Known rows, with every step that occurs:
memede-nufez-kemul: [ -9   5  10  -8  11   1  -5  32 -25  12  -9  -8 -21 -17 -18   5 -21 -21
   5 -11  27   9  -9   7  11  20  23  17  19  18]
mino-memede-nufez-kemul-belib: [-16  15  12 -23   5  -3  26  35 -37   7 -19  11 -18 -10 -12  13 -27  -1
 -12 -18  29   5 -10  14  22  20  35  12   1  25]
meboz-memede-belib-kemul-susa: [-16 -14   2 -35  -9  -6  42  -7 -15  11  -3  15  22 -10 -20 -13  11  14
 -21  -9  24   5  12  -6  19 -10  51  -2 -24   7]
baberam-memede-mino: [-20 -16   2  -9  22 -13  -2  19 -28  16   0   7 -10  -8 -26   0   6  15
   6 -15  -3 -11  32  16  23   9  20  -2   2  18]
belib-susa-kemul: [ -7 -18  -4 -20  -5 -10  16  31  11   0   9  14 -19 -10 -32  -2  -2   6
   7 -17  25   3  14  12 -18   7  14 -12 -11  36]
nufez-kemul: [ -9  -9   6 -16   5   0  -4  21 -12   8  -7  -1 -19  -8 -21  -1 -17 -13
  -2 -19  19   7   6   7 -29  13  15   5  34  11]
nufez-kemul-susa: [-15 -10   2 -12  -5  -5   4  36 -16   3  -6   6   0 -18 -27  -1 -12 -12
  -6 -26  20   6   5  -3 -18   2  27   2  12  22]
meboz-memede: [ -8 -22   4 -17  14  -5  26  -9  -3  12  -4   6  10  -1   2  -6  15   5
 -12 -13  16   5   5   2  14  16  18   4   2   8]
belib-toli: [ -7  -9  11 -17  10   4  -9   8 -10   6  10   4  -8 -10 -10   0  16   7
   6 -10  19   3   3  10 -11  31   6  -1  -9  11]
susa-kemul-belib: [ -9   8   2 -10  -2  -6  32  43  17 -13 -11  10 -23 -19 -37 -15 -23   1
   1  -3  19   0  16  15  -3  31 -11 -13   7  30]
nufez-memede: [ -7 -10  10 -12   9  -6  12  -8 -23  13  -1  -1   3 -15 -17   7  12  -7
 -10 -11  19   5  17  13  28  16   0   0  32  19]
susa-belib-kemul: [ -7  12  10 -34 -20 -10  18   6  16  11 -11   7 -25  -8 -17  -5 -13  21
 -15  -4   9   2  -5   1  -5 -18   6  -6   6  13]
mabag-kemul: [-14 -19   4   3   3  -6  -2  23   7  11 -29 -12  -2   6  -8  -1   6  -8
  -9 -16  -1   7   3  13 -32  15   7  -1  19   9]
mino-memede-baberam: [-24  -5   7 -17  -3  -3  38  20 -42  -5 -15  17 -13   2  12  24 -10  16
  -7 -19  21   2  13  10  13  16  17   5   6  36]
mino-memede-meboz: [-15 -22   3 -12   0  -2  31  34 -25   0 -14   9 -25   8   2  23 -12  17
 -27 -24  22   5   9  10  21  11  26   7   6  18]
belib-kemul: [ -7 -11   5 -21  -7  -5  21  -3  14   8  -4   5 -17 -21  -9 -13  -1  16
   0   3  22   2 -12  11 -12  -1  19 -10   5  12]
belib-susa-kemul-nufez-memede: [-11   0  -1 -18   2 -13  29  22 -18   4   8  20  -1 -14 -33   2  14   2
   6 -10  28   7  30  10   7   6   8  -7 -13  52]
memede-nufez-kemul-belib: [ -6  18  10 -13  12  -3   8  39 -20   7 -18  -2 -25 -23 -32   0 -31 -16
   2  -3  28   9 -10  13   9  24  26  14   9  17]
susa-kemul-nufez: [-10  17   4   7   0  -4  25  34 -12 -11  -7   8  -8 -12 -10  -7   5  -8
  11   0  14   4  34  -1  15  22 -19  -5   3  43]
baberam-memede-belib: [ -1  -7   4 -20   2  -7 -10   9 -33  11 -15   5  -8  -2 -29   5   6   5
   1  -6   0  -4  47  11  14   1  17  -3   7   7]
belib-kemul-nufez-memede: [-12  14   9 -19   2  -9  37 -13 -20  11  -6  12   4 -25 -10  -8  18  10
  -2  11  25   9   7   8  20  -2  11  -3   1  32]
mino-memede-mabag-kemul-belib-susa: [-22 -11   6 -21   4 -15  41  53 -31  12 -21  13 -22  -1 -27   5 -12  15
 -20 -23  18   4  -3  17 -28  17  37   5 -18  35]
mabag-kemul-nufez: [-13   5   6  13   6 -10   9  24 -13   5 -35  -7   9   4   1   1  18 -11
  -3  -3  -2  10  19   6 -17  11  -3   4   2  23]
memede-belib: [  1   6  11 -10 -10  -4   7   3 -28  -2 -15  -5  -4  -4 -19   5  -7  -4
  -4   1  11   2  32   0  11  -4  12  -1   5   1]
gamo-belib-toli: [  1  -3  10  -2  -6   5 -24  19 -26   1  24   6 -24  -7  -7  10  -7   7
  -1  -9  10  -3  34   7 -16   2  -5  -6   1   5]
meboz-memede-mabag: [-13 -23   6 -15  21  -8  33  17 -24  16  -2   2  -6  -7 -12 -11   6   5
 -10 -13  20   5   3  -2   1  27  23  13  -5  18]
mino-memede: [-11  -8   9 -13  -2  -5  24   9 -22   1 -12  11  -6   0  12  15  -1  10
 -11 -19  15   0   3   9  14   9  12  -1   3  21]

Rows:
[-18   4   8   4  11 -10  15  14 -27  14 -29  -6  19   1 -10   3  25 -14
 -11  -7   4  13  25   9  -2  14  -2   5  16  29]
mabag-kemul-nufez-memede
[ -9  -8   0 -14   1 -16  18  35  15   7 -31   3  -8  -5 -34  -3  -5   5
 -11  -8   7   7   0  25 -45   9  24  -7  -9  15]
mabag-kemul-belib-susa
[-13  28  15 -30  -9 -15  35  13 -25  17 -10  12 -15 -16 -28  -3  -3  16
 -17   1  16   8  10  -4  14 -13   4   4  -1  36]
susa-belib-kemul-nufez-memede-mabag
[  2 -13  -2  -6 -18  -6  -3  39  -9  -3  25  14 -34  -6 -25   8 -20   7
   1 -14  16  -3  42   9 -20 -18   3 -15   0  26]
gamo-belib-susa-kemul
[-15 -27   2  -9  20 -11 -10  48 -27  24 -19  -1 -24  -1 -33  -6   6   2
   0 -18  -3   0  23  16 -25  26  18   6  11  24]
baberam-memede-mabag-kemul
[  5   6   2 -22   0 -19  28  20  10  -5 -15  14 -16 -23 -36   0 -12  13
   2   5  20   3   4  21 -15   8  17  -9 -22  17]
kemul-belib-susa
[  2  -4   5  -6 -20  -2   1  11  -5   2  15   8 -32 -15  -7  -1 -19  13
  -6   2  13  -4  20   7 -14 -25   7 -13  11   5]
gamo-belib-kemul
[-22   0   0 -17   9 -16  34  26 -28   7  17  20   1 -15 -42   0  11   8
   4 -13  26   2  33  10  18   3  19  -6 -20  55]
belib-susa-kemul-nufez-memede-mino
[-13   5   7  -4   3  -3  -2  47 -28   8  -7  -4  -8 -25 -21   5 -15 -23
   3 -18  28   9 -11  -1  19  12  33  14   2  26]
memede-nufez-kemul-susa
[-15  -8   8   0  12 -14  22  58 -14   9 -30  -9 -27 -11 -39 -12 -17  -3
  -7  -6   8   5   3  13 -41  30  14   7   2  21]
memede-mabag-kemul-belib
[ -5 -29  -4 -11  14  -6  -5  37 -17  11 -15   5 -30   2 -23  12  -1  13
 -10 -15   6   3  31  18  15  15  19   3  14  11]
baberam-memede-meboz
[-21  -9   7 -15   9  -4  27   4 -43   6  -5   5  -1 -13 -18  16   1  -1
  -4 -12  25   8  26  13  28  23   6   6  34  33]
nufez-memede-baberam
[-19  21  12   7  21 -15  34  -1 -57   7  -4   5  19 -18 -12   7  22  -1
   1   2  12   3  38   2  55   8   1   7  -1  39]
kemul-nufez-memede-mino
[-21  -5   3  -3 -18 -14   5  45   9   9 -29  -4  10   1 -18   3   3  -2
 -24 -27  -6   5   4   0 -20 -10  13  -3  -2  21]
mabag-kemul-susa-belib
[-30   4   9   7  17 -13  21  18 -37  17 -21  -4  21   0 -17   1  22  -8
 -11 -10   2   7  29  10  10  10   9   7   9  32]
mabag-kemul-nufez-memede-mino
[-11 -22   4 -11  12  -3  20  19 -27  11  -3  -3 -13  -7 -27  15   1  -1
 -25 -16  27  11  21  15  35  15  14   8  34  15]
nufez-memede-meboz
[-18   7   3  -1   7  -3  36  38 -29  -4  -5   9  -8 -10 -28   1   5  -6
  -7  -8  25  10  43   5  35  26 -11   1  16  48]
susa-kemul-nufez-memede-meboz
[ -6   8   6 -23   5  -6  14  31  -5   0 -19   7 -21 -15 -41  -8 -30  -8
  -7  -8  20   6   6  15 -28  18  16   2  22  10]
nufez-kemul-belib
[ -5  14   7 -21  10  -7  10  41 -21  10 -11   3 -25 -23 -40   2 -29 -12
   3  -5  33  10 -10  16   0  17  38  12  -4  21]
memede-nufez-kemul-belib-susa
[-18   4  11 -19   4   1  17  29 -40  12 -10   7 -16  -4  -2  16 -17  -5
 -10 -25  27   5  -9   9  21  16  33  15   8  27]
mino-memede-nufez-kemul
[-26 -20   5 -13  24 -10  36  -3 -20  14   8   7  13  -5 -10  -9   9  14
 -13 -18  12  -3  10   3  28  12  35   6  -9  12]
meboz-memede-mino
[-13 -11   1 -17 -18  -9  25  13  12   1  -3  12  -1 -32 -15 -11   5  15
  -4  -4  22   2 -16   3  -3 -13  31 -13 -17  23]
belib-kemul-susa
[-11  -2  11 -32  -6  -4  26 -18 -34  15  -1   3   5 -16 -36  -3   5   2
 -20  -3  27   6  24  10  26  -5  24  -4  20  12]
nufez-memede-belib-kemul
[-15  12   6 -27 -14  -9  41  22 -48  -4  -7  24  -1   4 -17  15   0  12
 -11 -15  24   3  37   3  19  -8  29  -3 -27  38]
mino-memede-belib-susa-kemul-nufez
[ -8  11   6  -8 -22 -16  13  32  -3  -4 -12   7   5 -16 -15   9  -3   4
 -13 -18   2   1   6 -13  14 -17   6  -5 -14  25]
kemul-susa-belib
[ -4  10   3 -21 -14 -10  23  19 -33  -5  -3  13  -2  -5 -39   3   2   1
   4  -2  21   5  47   1   4 -10  19  -6 -22  31]
memede-belib-susa-kemul-nufez
[-15   4   5 -22 -15  -8   3  40 -13   5  -9   9  -5 -11 -32   3 -20  -8
 -17 -30  13   6   5  -8 -17 -12  21   3  12  23]
nufez-kemul-susa-belib
[-24  15   4  -4   6  -3  39  31 -38  -6  -3  15   0 -13 -22   2   6  -7
   7  -5  24   8  45   4  31  29 -16   0  17  58]
susa-kemul-nufez-memede-baberam
[-25 -10  11  -8  19 -11  25  -2 -40  16  10  -1   7 -17 -29   4   7   1
 -11 -17  16  -3  23  13  43   9  18   2  21  25]
nufez-memede-mino
[-19  13   7 -20   1  -7  45  -6 -32   7  -8  16   3 -24 -11  -1  12  14
   1  12  28  11  14   8  19   3  15   0   2  40]
belib-kemul-nufez-memede-baberam
[-10   5   7 -32  23  -1 -16  40 -32  21  -7  12 -24 -17 -43  -1  -7  -1
   7 -12  19   4  11  23   9  35  31   9  -1  19]
baberam-memede-nufez-kemul-belib-toli
[-15  23  10   1  12  -9  37   4 -62  -1 -16  11  12 -15  -4  17  18  -4
   5   6  19  11  41   3  41  17  -8  10  11  45]
kemul-nufez-memede-baberam
[ -5   0   1 -31  17 -10  -8  41 -25  22 -11  15 -26 -17 -47   3 -10   1
   7 -12  18   4  13  24   5  16  42   6  -4  25]
baberam-memede-nufez-kemul-belib-susa
[-12   6  10 -33  10   0   3  31 -12   3  -6  12 -18 -16 -45  -9 -20  -1
  -5 -12  27   7   2  17 -38  31  20   3   9  11]
nufez-kemul-belib-toli
[-20   0   6 -29   7  -5  22  27 -22  20  -5   9   8  -8 -18  -1  -4  -6
 -21 -26  24  10  -8  -9  30   6  42  17  -9  20]
meboz-memede-nufez-kemul-susa-belib
[-23  -7   9 -12   6 -11  38  51 -31   8 -27   7 -21   0 -18   2 -14  10
 -20 -20  14   3  -2  13 -18  25  26   6  -5  29]
mino-memede-mabag-kemul-belib
